What can hang from each mark
J: E
A: E
P: E J
E: A G J N P S
N: E
Z: E
G: E

Every row comes from one small tree of marks. The marks that hang from a mark follow it in brackets, in alphabetical order. Every link used is in the known rows. Which tree was each row made from?
Known rows
G{E{A J N P}}: .14  .27  .09  .17  .02  .10  .09  -.16  .01  -.19  -.16  -.28  .09  .24  .71  .21  .02  -.20  -.64
E{J P S}: .16  .17  .18  .19  .08  -.03  .10  -.12  .04  -.04  -.06  -.07  .17  .23  .54  .04  -.16  -.23  -.50
Z{E{A}}: .08  -.08  -.01  .24  -.11  -.22  .05  -.13  .24  .06  -.12  -.12  .13  .17  .29  .06  -.02  .07  -.12
J{E{G N S}}: -.21  .22  -.09  .27  .06  .15  .26  -.22  .18  -.06  -.12  .07  .08  .43  .31  .00  -.05  -.21  -.28
P{E{A} J}: .11  -.13  -.04  -.07  -.23  -.33  -.12  -.29  .02  -.12  .05  -.37  -.06  .12  .40  -.03  -.01  .07  -.16
G{E{P{J}}}: .26  .07  .20  -.04  -.15  -.33  -.17  -.27  .08  -.01  -.13  -.15  .05  .07  .38  .07  .04  -.08  -.35
J{E{A P}}: .18  .04  .02  .02  -.13  .14  .13  -.04  .10  -.02  -.12  -.17  .16  .20  .38  -.15  -.03  .07  -.38
N{E{A}}: .10  .07  .01  .11  -.06  -.27  .05  -.26  .01  -.12  -.06  -.14  .09  .16  .36  .02  .07  .09  -.22
Z{E{A J P}}: .18  -.03  .08  .21  -.07  -.02  .02  -.03  .21  .03  -.16  -.27  .22  .19  .57  .10  -.02  .02  -.44
J{E}: .11  -.04  -.05  -.06  -.11  -.08  .21  -.14  .14  .02  -.10  -.01  .03  .17  .16  -.21  .01  .12  -.06
E{G J N P S}: -.15  .33  .09  .42  .16  .27  .19  -.10  .12  -.09  -.12  -.01  .12  .40  .67  .25  -.16  -.46  -.63
Z{E}: .07  -.11  .03  .20  -.11  -.34  .02  -.17  .23  .17  -.13  .04  .10  .15  .17  .02  -.05  .07  .01
Z{E{A G P S}}: -.02  .15  .07  .49  .00  -.01  .00  -.11  .24  .06  -.16  -.09  .24  .35  .50  .26  -.13  -.19  -.51
N{E{A G}}: -.01  .15  -.07  .19  -.04  -.14  .13  -.20  .08  -.14  -.09  -.14  .02  .21  .43  .16  .09  .01  -.30
E{G}: -.04  .07  -.05  .16  -.05  -.07  .23  -.06  .18  .03  -.10  .05  -.11  .14  .26  .11  -.07  -.11  -.08
N{E{G S}}: -.06  .23  .01  .29  .07  -.30  .09  -.34  .05  -.09  -.06  .06  .08  .30  .34  .15  .00  -.11  -.29
J{E{A N P}}: .02  .12  -.01  .15  -.08  .28  .13  -.06  .09  -.05  -.14  -.11  .19  .30  .42  -.09  -.05  -.06  -.42
A{E{G J}}: .06  .06  -.16  -.06  .04  .11  .29  -.11  .20  .03  -.07  -.21  -.07  .20  .39  -.03  .05  -.03  -.28
E{A}: .09  .02  -.01  .11  -.08  -.08  .18  -.09  .12  -.05  -.05  -.12  .00  .11  .33  .00  -.05  -.01  -.14
J{E{A P S}}: .14  .15  .06  .15  -.03  .11  .11  -.13  .08  -.06  -.09  -.14  .25  .32  .42  -.12  -.08  -.06  -.50
E{G N P{J} S}: -.21  .24  .13  .35  .02  .06  -.07  -.21  .19  -.03  -.11  .03  .16  .36  .48  .20  -.15  -.45  -.49
P{J{E}}: .09  -.14  .00  -.20  -.18  -.21  .01  -.23  .25  -.02  -.09  -.16  .05  .13  .17  -.23  .11  .10  -.06
J{E{G}}: .00  .03  -.11  .01  -.09  .05  .28  -.09  .21  .01  -.13  -.02  -.04  .22  .22  -.08  .03  .04  -.13

Which tree is each row?
-.14  .25  -.14  .20  .19  .21  .27  -.24  .16  -.04  -.05  -.12  .05  .41  .47  .04  -.03  -.29  -.44
A{E{G J N S}}
-.01  .34  .03  .33  .08  -.14  .08  -.37  .02  -.19  -.08  -.12  .09  .32  .48  .19  -.03  -.27  -.42
G{E{A N S}}
-.01  .26  -.04  .25  .12  -.08  .19  -.27  .08  -.27  -.07  -.27  .11  .34  .65  .22  .10  -.12  -.55
N{E{A G J S}}
.09  .15  .02  .19  .10  -.01  .24  -.16  .12  -.20  -.02  -.27  .10  .24  .56  .05  -.03  -.16  -.41
E{A J S}
-.16  .13  -.17  .29  -.07  .04  .15  -.18  -.03  -.11  .00  -.17  -.13  .31  .50  .19  -.11  -.13  -.27
P{E{A G N}}
.16  .21  .19  .18  .08  -.23  -.01  -.29  -.06  -.11  -.06  -.09  .24  .27  .56  .06  -.02  -.10  -.55
N{E{J P S}}
-.25  .18  -.06  .56  .07  .00  .10  -.22  .28  -.02  -.15  -.04  .18  .43  .45  .29  -.08  -.25  -.35
Z{E{A G N S}}
-.04  .10  -.05  .38  .08  -.03  .18  -.15  .31  -.08  -.14  -.26  .15  .35  .58  .26  .00  -.14  -.44
Z{E{A G J S}}
.09  .21  -.01  .13  .13  .18  .17  -.15  .12  .03  -.06  -.17  .11  .32  .52  .02  -.08  -.22  -.60
A{E{G J P S}}
.04  .11  .02  .11  -.01  .13  .04  -.16  .04  .15  -.08  .03  .12  .24  .29  -.12  -.12  -.13  -.33
A{E{N P}}
.19  .23  .09  .10  .10  -.29  .14  -.35  .04  -.16  -.08  -.17  .02  .21  .49  .12  .03  -.15  -.39
G{E{J S}}
.05  .16  .09  .20  -.06  -.15  .01  -.16  .02  .00  -.12  .04  .08  .20  .41  .15  -.01  -.05  -.37
N{E{G P}}
.12  .09  -.05  .15  .02  -.16  .12  -.28  -.10  -.21  .08  -.35  -.01  .27  .59  .05  -.10  -.05  -.41
P{E{A J S}}
.03  .30  .07  .23  .14  -.16  .14  -.37  .02  -.18  -.11  -.11  .05  .31  .53  .17  .01  -.28  -.44
G{E{J N S}}
-.03  .18  -.07  .13  .17  .07  .20  -.30  .08  -.03  -.02  -.12  .12  .35  .41  -.10  -.05  -.21  -.37
A{E{J N S}}
-.16  .01  -.13  .12  -.15  -.07  -.05  -.27  .08  -.16  -.01  -.32  -.11  .27  .52  .16  -.02  -.14  -.27
P{E{A G N} J}
.01  .17  -.12  .08  .14  .08  .27  -.21  .17  -.02  -.03  -.18  .01  .31  .43  -.01  -.01  -.16  -.40
A{E{G J S}}
-.15  .02  -.12  .00  -.12  .15  .10  -.17  .31  -.13  -.14  -.26  .05  .28  .39  -.01  .12  -.08  -.27
P{J{E{A G N}}}
-.02  .23  .00  .21  .13  -.20  .17  -.31  .07  -.18  -.07  -.11  .07  .31  .52  .17  .07  -.12  -.42
N{E{G J S}}
-.04  .12  -.05  .18  .04  .18  .27  -.08  .12  -.18  -.08  -.23  .03  .23  .58  .08  -.01  -.16  -.33
E{A J N}
.07  .10  -.05  .10  -.01  .00  .21  -.21  .13  -.11  -.05  -.15  .15  .30  .31  -.14  -.01  -.01  -.29
J{E{A S}}
-.05  .05  -.06  .13  -.09  -.25  -.07  -.34  .07  -.18  .05  -.35  -.04  .28  .51  .14  -.05  -.13  -.35
P{E{A G S} J}
